Known rows, with every way that one mark hangs from another
K(M S(B(V X))): [ 22  26 -15   0  -2   0  -7   3 -11 -27   7   1 -14   7 -12  -6  -9  -5
 -12 -20 -15 -15  -1 -14 -15   6 -16]
B(X): [ 0  1 -7 -5 -2  2 -7 -5 -2 -9  7  2 -4 -1  3  0  4 -1  0 -5 -4  0 -1  0
 -2  3 -9]
C(D E(W)): [-10   6   0   2   3 -16   7   5 -11 -11  -6  -2  12  12   9 -10  -4  -1
   7   4   8  18   0   7   0 -16  11]
B(S(K(M)) V X): [ 13  13  -5  -5  -2   5   1  -2  -6 -22   9   8 -22   6  -9 -17   1 -16
 -20  -6   2 -13   9 -15 -23   9  -8]
C(D E(V(B(S)) W)): [-10   4   5 -16   0   2  15  -3 -18 -23   7  -2   7  11  10 -15  -7 -15
   4  14  14  15   3   5  -7  -2   5]
C(E(W)): [-11   1   1  -2  -1  -4  10   3  -7 -10  -1  -5   7   4   6  -7  -7  -2
   1   4   9  14   3   7  -3 -18   7]
P(M(K) V(B(X))): [ -5  18  -1  -3   7   8  -7 -18  -8 -21  12   1   8   7   7  -5  -6   3
 -13   1  -6 -13  -6 -10  -4  18 -12]
B(S(K) V X): [  8   9  -9 -10  -6   9  -2  -1  -6 -17  15   4 -25   2  -9 -15   1 -14
 -12  -8  -2 -10   4 -10 -17  14 -13]
B(S V X): [  6   6 -12 -10  -5   5  -3  -5  -9 -11  15   0 -21  -2  -6  -9   1 -12
  -8 -11  -7  -2   3  -7 -13  18 -14]
P(C M(K(S)) V(B)): [ -5  39   8  13  13   3  -4  -3 -13 -22  -4   1  18  11   3  -9 -12   5
 -13   5  -5 -23 -13 -11  -2  19 -10]
K(S(B)): [ 15  15  -7   4  -1   4  -7   9  -4 -17   0  -1  -4   2 -10   1  -7  -1
  -3 -10  -9 -11  -6  -7  -1   0  -4]
E(V(B(S(K(M)) X)) W): [  5   7   8 -18   1  20   6  -7  -9 -33  14  10 -12   9   1 -18  -4 -19
 -20  12  19  -4  10  -4 -18   1  -7]
P(V): [ -6   4   3   5   1   4   5  -2  -6  -2   8 -10   4   2   0  -5  -6   3
   0  -2  -2   4   6   4   6  -1  -1]
C(D E(V W)): [-16   6   2  -7   2  -9  13  -1 -14 -18  -7  -6  14  15  10 -12  -9  -3
  11  12  12  15  -2  12   1 -19   9]
V(B): [ 1 -1  2 -7 -2  6  2 -2 -2 -1 11  1  0 -1  4  1  1 -3  0  3 -1  1  1 -3
 -2  9 -5]
V(B(S X)): [  6   0  -4 -14  -3  14  -5  -6  -7 -14  21   6 -12  -5   1  -4   7 -13
  -7  -3  -3   1   4  -7 -10  19 -13]
E(V(B(S)) W): [ -2  -1   8 -18  -1  18  10  -5  -9 -13  12  -1  -7   2   2 -11  -8 -13
  -7  13  15   7   6   4  -5   7  -3]
K(M S(B)): [ 20  19  -3   8   3   1  -4   8  -5 -22  -6   4  -1   7 -11  -2  -8  -3
 -11  -9  -5 -14  -1 -11  -8  -4   0]
M(K(S(B(V)))): [ 17  32 -10   2   4  -1  -6   6 -11 -20  -2  -2  -8   7 -16  -5 -14  -3
  -8 -15 -11 -23 -14 -15 -11  11 -12]
K(M S): [ 12  14   4   9   7  -3   2   6  -2 -14  -8   5   2   7  -6  -5  -4  -4
 -10   1   3 -13   1  -7  -7  -4   2]
E(V(B(X))): [ -4  -1  -2 -21  -5  15   1 -12  -7 -16  17  -1  -1  -1   7   0   0  -6
   5   5  -2  -1  -1   2  -4  10 -17]
V(B(X)): [  1   0  -5 -12  -4   9  -5  -6  -4  -9  18   3  -4  -3   6   2   5  -3
   1  -2  -5   1   1  -3  -4  12 -15]
J(W): [ 1 -3  2 -3  1 -1 -4 -2 -1  0  0  5 -2  2  2 -2 -7  4 -7  3  6 -1 -2 12
  7 -4 -5]
C(D E(V(B) W)): [-15   5   4 -13   0  -3  15  -2 -15 -19   4  -4  14  13  14 -10  -9  -5
  12  15  11  16  -1   9  -1  -9   4]
B(V): [  1   6  -6  -2  -4  -1   4   0  -4   2   5  -6 -10   2  -4  -4  -5  -1
   0  -5  -5  -1   1  -3  -4   7  -6]

Rows
[ 17  18 -13  -3  -5   3  -6   0  -7 -25   9   5 -17   8 -10  -9  -4  -6
 -14 -15  -9 -15   4 -15 -18   1 -12]
S(B(V X) K(M))
[  0   3   3 -23  -3  24   4  -6  -9 -29  19   5 -15   4   2 -15  -3 -17
 -12  11  15  -1   6   0 -12   6 -11]
E(V(B(S(K) X)) W)
[-23  31   4   4  13 -17   2  -5 -19 -28 -27   3  29  22  15 -15 -12   3
   0  15  11  -4 -19   3  -6  -9   7]
P(C(D E(V W)) M(K))
[ 12   6   8   3   4   6   4   3   0 -16  -3  11  -9   5  -8 -13   2 -14
 -20   4  12 -12   9 -12 -17  -2   7]
B(S(K(M)))
[ 16  21 -12   1  -5   2  -2   9  -8 -15   5  -6 -14   4 -14  -4 -12  -2
  -3 -16 -15 -12  -5  -9  -6   8 -11]
K(S(B(V)))
[-17  16   6 -10   1  -1  12   2 -24 -24   1   0  13  11  13 -17  -5 -12
   7  13  12  14  -1   6  -8   1   0]
P(C(D E(V(B(S)) W)))
[-10   6  -2 -21  -2   4   7  -8 -20 -33  14   0   2   9  13 -15  -3 -16
   5   9  10  15   2   5 -10   2  -4]
C(D E(V(B(S X)) W))
[ 14  17 -14  -2  -3   6 -15   4  -7 -25   7   2  -7   0  -8   1  -3  -2
  -3 -16 -14 -11  -6  -7  -4   4 -13]
K(S(B(X)))
[ 10  12 -20  -8  -9   3 -10  -3  -9 -14  15  -4 -16   0  -7  -1  -4  -1
  -2 -20 -19  -3  -2  -7  -8  10 -17]
S(B(V X))
[ 17  17  -6   3  -4   1   2   5  -4 -17   2   2 -14  10 -12  -9  -8  -5
 -14 -11  -5 -15   5 -16 -16  -2  -3]
S(B(V) K(M))
[ 17  34 -17  -3   1   1 -12   1 -13 -28   5   0 -12   5 -13  -4 -10  -4
  -7 -20 -15 -23 -14 -15 -14  14 -21]
M(K(S(B(V X))))
[ -6  41  -3   4   6  -2  -3  -2 -15 -43 -22   1  22  13   0  -5 -15   0
  -3   1  -6 -26 -24 -11 -12  -3  -3]
P(C(E(V)) M(K(S(B))))
[-10   0   6 -20  -4  14  18  -4 -13 -23  12  -5   1   4   7 -12  -8 -15
   0  14  15  12   6   5 -10  -4   2]
C(E(V(B(S)) W))
[ -6   6   4   2   2   8   2 -12  -3  -8  12  -5   6   6   6  -3  -8   5
 -10   5  -5  -2   2  -5   5  12  -1]
P(M V(B))
[-14  45   2  21  16 -19   0   2 -20 -31 -20   0  31  20   8 -15 -12   6
  -1   3  -5 -15 -18  -7  -3   1   3]
P(C(D E) M(K(S)) V)
[ 16  11   0   5   0   4  -3   5   0 -18  -3   8  -4   7  -9  -6  -4  -4
 -15  -5   0 -14   4 -13 -12  -9   3]
S(B K(M))
[ 13   6   3  -9   0  14   0  -4  -3 -25  15  14 -13   3  -1 -12   6 -17
 -19   2   6 -11  10 -15 -21  10  -8]
V(B(S(K(M)) X))
[ 11  15 -17  -7 -10   7  -9   0  -6 -20  15   1 -20   4  -9  -7  -4  -4
  -6 -17 -14 -11  -1 -11 -12   6 -17]
S(B(V X) K)
[ 21  21 -10   2   1   2 -12   3  -7 -30   2   6  -4   5  -9  -2  -3  -4
 -11 -14  -9 -14  -1 -11 -10  -1  -9]
K(M S(B(X)))
[ 15  27  -4   5   7   1 -10   6  -7 -21  -7   4   2   5 -12  -1  -9  -2
  -7 -10  -6 -22 -14 -12  -7   4  -6]
M(K(S(B)))
[ 22  24  -8   5   0  -2   0   7  -9 -19  -1  -1 -11   9 -15  -6 -13  -4
 -12 -14 -10 -15   0 -13 -12   3  -6]
K(M S(B(V)))
[ 10   9 -11  -5  -6   9 -13   1  -2 -23   9   6 -10   1  -6  -3   2  -3
  -6 -12  -9 -10  -1  -8  -8  -1 -10]
S(B(X) K)
[ 16  22 -19  -4  -6   4 -10   3 -11 -23  13  -4 -17   3 -12  -3  -8  -3
  -4 -20 -19 -12  -6 -10  -8  11 -20]
K(S(B(V X)))
[ 13  11   2   0   0   3   9   3  -4 -13   2   6 -19   7 -11 -17  -4 -14
 -20  -1   6 -13   9 -15 -21   6   1]
B(S(K(M)) V)
[-21  36   2  18  13 -20   0  -5 -19 -22 -17  -1  32  18  12 -13  -7   8
   0   3  -4  -6 -14  -5  -2   0   5]
P(C(D E) M(K) V)
[  7   2  -1 -13  -5  17  -4  -4  -3 -20  21  10 -16  -2  -1  -9   6 -15
 -11   1   2  -8   5 -11 -14  16 -12]
V(B(S(K) X))
[-19  14  -4 -12  -5   5   1 -15 -13 -31   4   0  17   6  18  -3  -1  -1
   4   9  -6  -3 -10  -2  -9   6 -12]
P(C(E(V(B(X)))) M)
[-23  20   2   2   5 -16   4  -4 -16 -24 -19  -1  24  19  16 -13 -10   4
   3  14   7   7 -10   8   0 -11  10]
P(C(D E(V W)) M)
[ -5  17  10   3  -1  17   7   3 -13 -14  15   0  -3   2   0 -16  -1  -9
  -9   3   2  -5   8  -6  -7  15  -9]
P(C V(B(S(K))))
[ 15  28 -12  -1   4   3 -17   2  -9 -30   0   6  -2   3  -9  -1  -5  -3
  -7 -15 -10 -22 -15 -12  -9   7 -15]
M(K(S(B(X))))
[  8  35  -9   7   8   5 -17  -8 -11 -37   1  -1   5  10  -8  -5 -14   5
 -17 -13 -15 -25 -13 -14  -4  10 -11]
P(M(K(S(B(X)))) V)
[-20  18   3   7   0   0   8  -6 -13 -17   5  -7  22   7  15  -6  -7   5
  -1   6  -7   3  -1  -3  -1   4  -2]
P(C(E) M V(B))
[-19  16   2  -6  -1  -6  10  -1 -19 -18  -2  -2  22  10  17  -7  -1  -4
  20  11   0   7  -7   4  -4   2  -5]
P(C(D E(V(B))))
